Each row was made from one path, in order. Every step used is in the known rows, and no mark comes twice. Write each row's path.
In the rows, zero is written as 128.
Known rows
rufemen-duvetan-digal: [139 123 194  90  97 106 121 114 190 171 135 118 139 102 168 126 146 133
 109 150 160 175  82  97 121 144 110 170]
rafo-takop-duvetan: [129 135 156  74 127 114 140 140 135 147 163 167 126  92 149  95 130 122
  69 159 120 145 101 140 147 135 143 152]
duvetan-takop: [147 119 152  77 106  86 150 102 168 150 147 139 114 114 172 103 145 133
 107 138 128 175  58 122 158 125 137 167]
kige-duvetan-takop-digal-rufemen-rafo: [153 119 155  98  78 108 139 145 154 140 146 147  89 113 180  81 128 135
 114 184 140 191  46 167 136 144 193 108]
rafo-digal-rufemen: [150 136 135 100  86 141 139 149 160 135 145 119 127 139 133 139 127 134
  86 187 123 183  83 144 138 132 119 179]
digal-kige-duvetan-rufemen-takop: [149 145 140  97 109  93 150  77 142 138 156 133 119 112 197 113 144 125
 102 149 177 171  68 122 126 139 131 186]
kige-digal-rufemen: [160 150 142  82  73 126 147 129 132 155 172 121 115 104 151 122 118 137
  89 182 107 186  66 122 142 116 150 151]
kige-duvetan-rufemen-takop: [150 154 154  82 110 102 156  97 165 152 146 139  95 107 194 123 150 122
 103 133 174 173  69 115 111 142 134 163]
rufemen-rafo-duvetan-takop-digal: [124 102 160  89  99  76 137 152 170 151 122 150 101 114 172  97 145 122
  98 167 136 156  52 156 152 153 152 113]
rafo-rufemen-duvetan-takop: [138 134 145  71  97  96 146 112 148 183 125 151  97 126 171 106 151 126
  90 135 167 170  72 104 138 121 149 131]
rafo-takop-digal: [120 126 161  90 120  91 143 140 187 152 155 150 112 103 139 112 126 123
 100 165  94 154  90 164 163 118 142 162]
kige-duvetan-rufemen-digal: [151 150 132 101  79  98 144 118 205 145 134 134 120 134 177 112 149 134
 111 143 186 169  59 113 120 123 149 153]
rafo-rufemen-digal-kige-duvetan-takop: [138 131 108 106  86  86 157 108 157 151 160 152 119 143 181  87 145 123
 111 165 172 169  65 140 158  98 172 144]
rufemen-digal-kige-duvetan-takop: [144 123 122 104  87  89 150  92 162 148 159 150 132 127 193  78 144 122
 106 168 168 173  58 135 183  97 171 154]
duvetan-digal-kige: [139 109 168 117 106  81 124  93 174 127 171 103 174 114 157 117 134 146
 122 172 125 170  72 133 135 140  98 222]
rufemen-digal-kige: [140 147 133 119  83  79 134  83 130 121 149 122 180 126 156 104 139 132
  99 180 150 156  64 132 167 115 135 214]
duvetan-digal: [140 117 185  97 106  92 131 123 207 145 159 109 140 109 154 134 143 142
 130 149 125 173  74 121 112 146 100 193]
rafo-duvetan: [128 141 153  85  96 107 161 137 138 153 137 139 116 112 147 127 141 114
  80 165 130 153  81 127 115 151 123 163]
rafo-rufemen-duvetan: [132 167 160  83  93 109 146 119 134 178 121 141 112 115 149 127 141 124
  77 145 160 162  87 108 100 132 141 151]
digal-kige-duvetan-rufemen-rafo: [148 143 137 110  87  76 160 103 151 125 134 129 131 115 191  93 134 132
 102 171 174 183  41 147  86 160 160 174]
rafo-rufemen-digal-kige-duvetan: [131 163 122 119  82  99 157 113 146 142 161 140 137 132 161 104 135 122
 101 178 164 160  78 149 128 106 170 166]
duvetan-takop-digal-kige: [134  92 161 109 115  76 113  93 163 135 156 130 151 114 166  90 128 146
 105 168 114 158  56 153 190 118 135 170]
rufemen-takop-digal-kige: [130 128 173 111 119  82 116  83 127 129 155 124 155  98 163 111 131 132
  96 174 121 149  73 155 176 131 127 196]
rafo-takop-digal-rufemen: [141 119 144  93  97 121 131 146 154 146 176 146 102 120 131 107 117 138
 108 183  93 172  86 161 162 120 146 158]
kige-duvetan-rufemen-takop-digal: [139 131 178  92 120 100 122 117 198 153 142 136  96 102 181 120 140 134
 106 138 149 158  69 137 134 140 138 135]

Write each row's path
[155  98 160  92  94 117 108 129 164 145 162 134 104 123 153 101 127 155
 117 165 108 177  60 141 173 125 147 135]  duvetan-takop-digal-rufemen
[157 121 175  98  85 115 113 152 130 123 155 126 138 106 161 100 133 149
 113 182 149 179  62 141 102 181 140 148]  takop-duvetan-digal-rufemen-rafo
[129 117 174 119 113  85 111  98 153 127 154 119 165 104 149 105 120 146
  96 176 104 152  67 158 156 126 130 191]  takop-digal-kige
[147  91 148  89  90 123 117 150 152 152 157 144  93 132 150 103 132 142
 107 174 116 168  67 142 168 134 141 117]  rafo-duvetan-takop-digal-rufemen
[150 128 140 109 102 100 146  91 176 138 155 126 132 120 182 105 130 143
 102 154 159 176  60 127 108 133 137 180]  digal-kige-duvetan-rufemen
[145 124 152  80 103 106 164 112 185 164 154 153  93 106 189  94 140 122
 106 145 142 182  64 131 148 115 168 133]  kige-duvetan-takop
[129 103 172  83 127 107 121 153 190 146 175 145 136 100 153 108 139 134
 105 156 127 154 103 132 137 145 112 162]  rafo-takop-duvetan-digal
[138 108 201  90 121 113 100 140 191 140 160 122 153  93 157 115 140 151
 107 148 133 153  85 119 118 159 106 155]  takop-duvetan-digal
[138 149 184  73 128 116 118 111 107 138 149 149 134  79 171 111 142 126
  71 144 147 140  88 122 146 154 132 151]  rufemen-takop-duvetan
[139 142 132 102  94  82 154 150 198 126  98 116 134 139 164 136 146 125
  85 168 166 177  56 148  98 164 113 181]  duvetan-rufemen-rafo-digal
[143 113 139  97 103  96 157  87 160 150 165 147 122 113 193  81 134 126
 102 164 144 180  62 139 163 108 164 158]  digal-kige-duvetan-takop
[126 128 145  95 105  82 156 153 206 149 140 158  88 110 172  95 130 121
 106 167 138 169  67 173 121 140 168 130]  kige-duvetan-rufemen-rafo-takop-digal
[158 118 166 102  82 140 134 138 186 149 184 121 108 117 159 119 128 145
 133 174 134 196  78 130 110 137 137 155]  kige-duvetan-digal-rufemen
[137 110 138  74 100  94 159 127 153 161 141 150 100 123 169 107 151 117
  93 151 140 163  67 120 149 138 129 143]  rafo-duvetan-takop
[136 109 182 103 124  95  99  96 128 124 173 121 178  96 171 107 142 141
 103 167 152 150  85 129 154 153 100 193]  rufemen-takop-duvetan-digal-kige
[154 101 160  93  92 133 119 138 177 156 168 146  88 118 165  92 123 147
 115 170 117 184  64 149 166 115 170 110]  kige-duvetan-takop-digal-rufemen
[148 126 132 114  96  86 100  95 140 113 145 128 185 131 166  93 141 153
  88 160 177 143  60 116 152 136 123 183]  takop-duvetan-rufemen-digal-kige
[149 119 113  71  65  95 168 150 117 161 144 148  86 122 182  97 142 113
  88 188 149 183  47 132 149 144 160 108]  kige-digal-rufemen-rafo-duvetan-takop
[137 144 152 110 101 110 157  93 146 142 166 136 140 100 173  99 122 124
  91 179 133 173  74 147 128 120 160 179]  digal-kige-duvetan
[136 120 134  77  88  76 171 135 132 149 124 152  99 121 182  96 154 109
  94 165 158 169  51 138 133 161 148 138]  rufemen-rafo-duvetan-takop
[152 123 167  82 120 109 106 123 171 136 139 131 137 108 165 110 136 157
  85 125 150 150  67 108 106 160 115 150]  takop-duvetan-rufemen
[128 104 153 108 113  77 126 127 135 120 171 138 169 103 166  85 134 131
 102 191 144 158  82 157 141 156 125 189]  rufemen-rafo-takop-duvetan-digal-kige
[138 123 185 100 103 112 146 131 227 157 167 121 120 102 171 123 138 132
 127 155 138 181  80 132 102 137 129 162]  kige-duvetan-digal
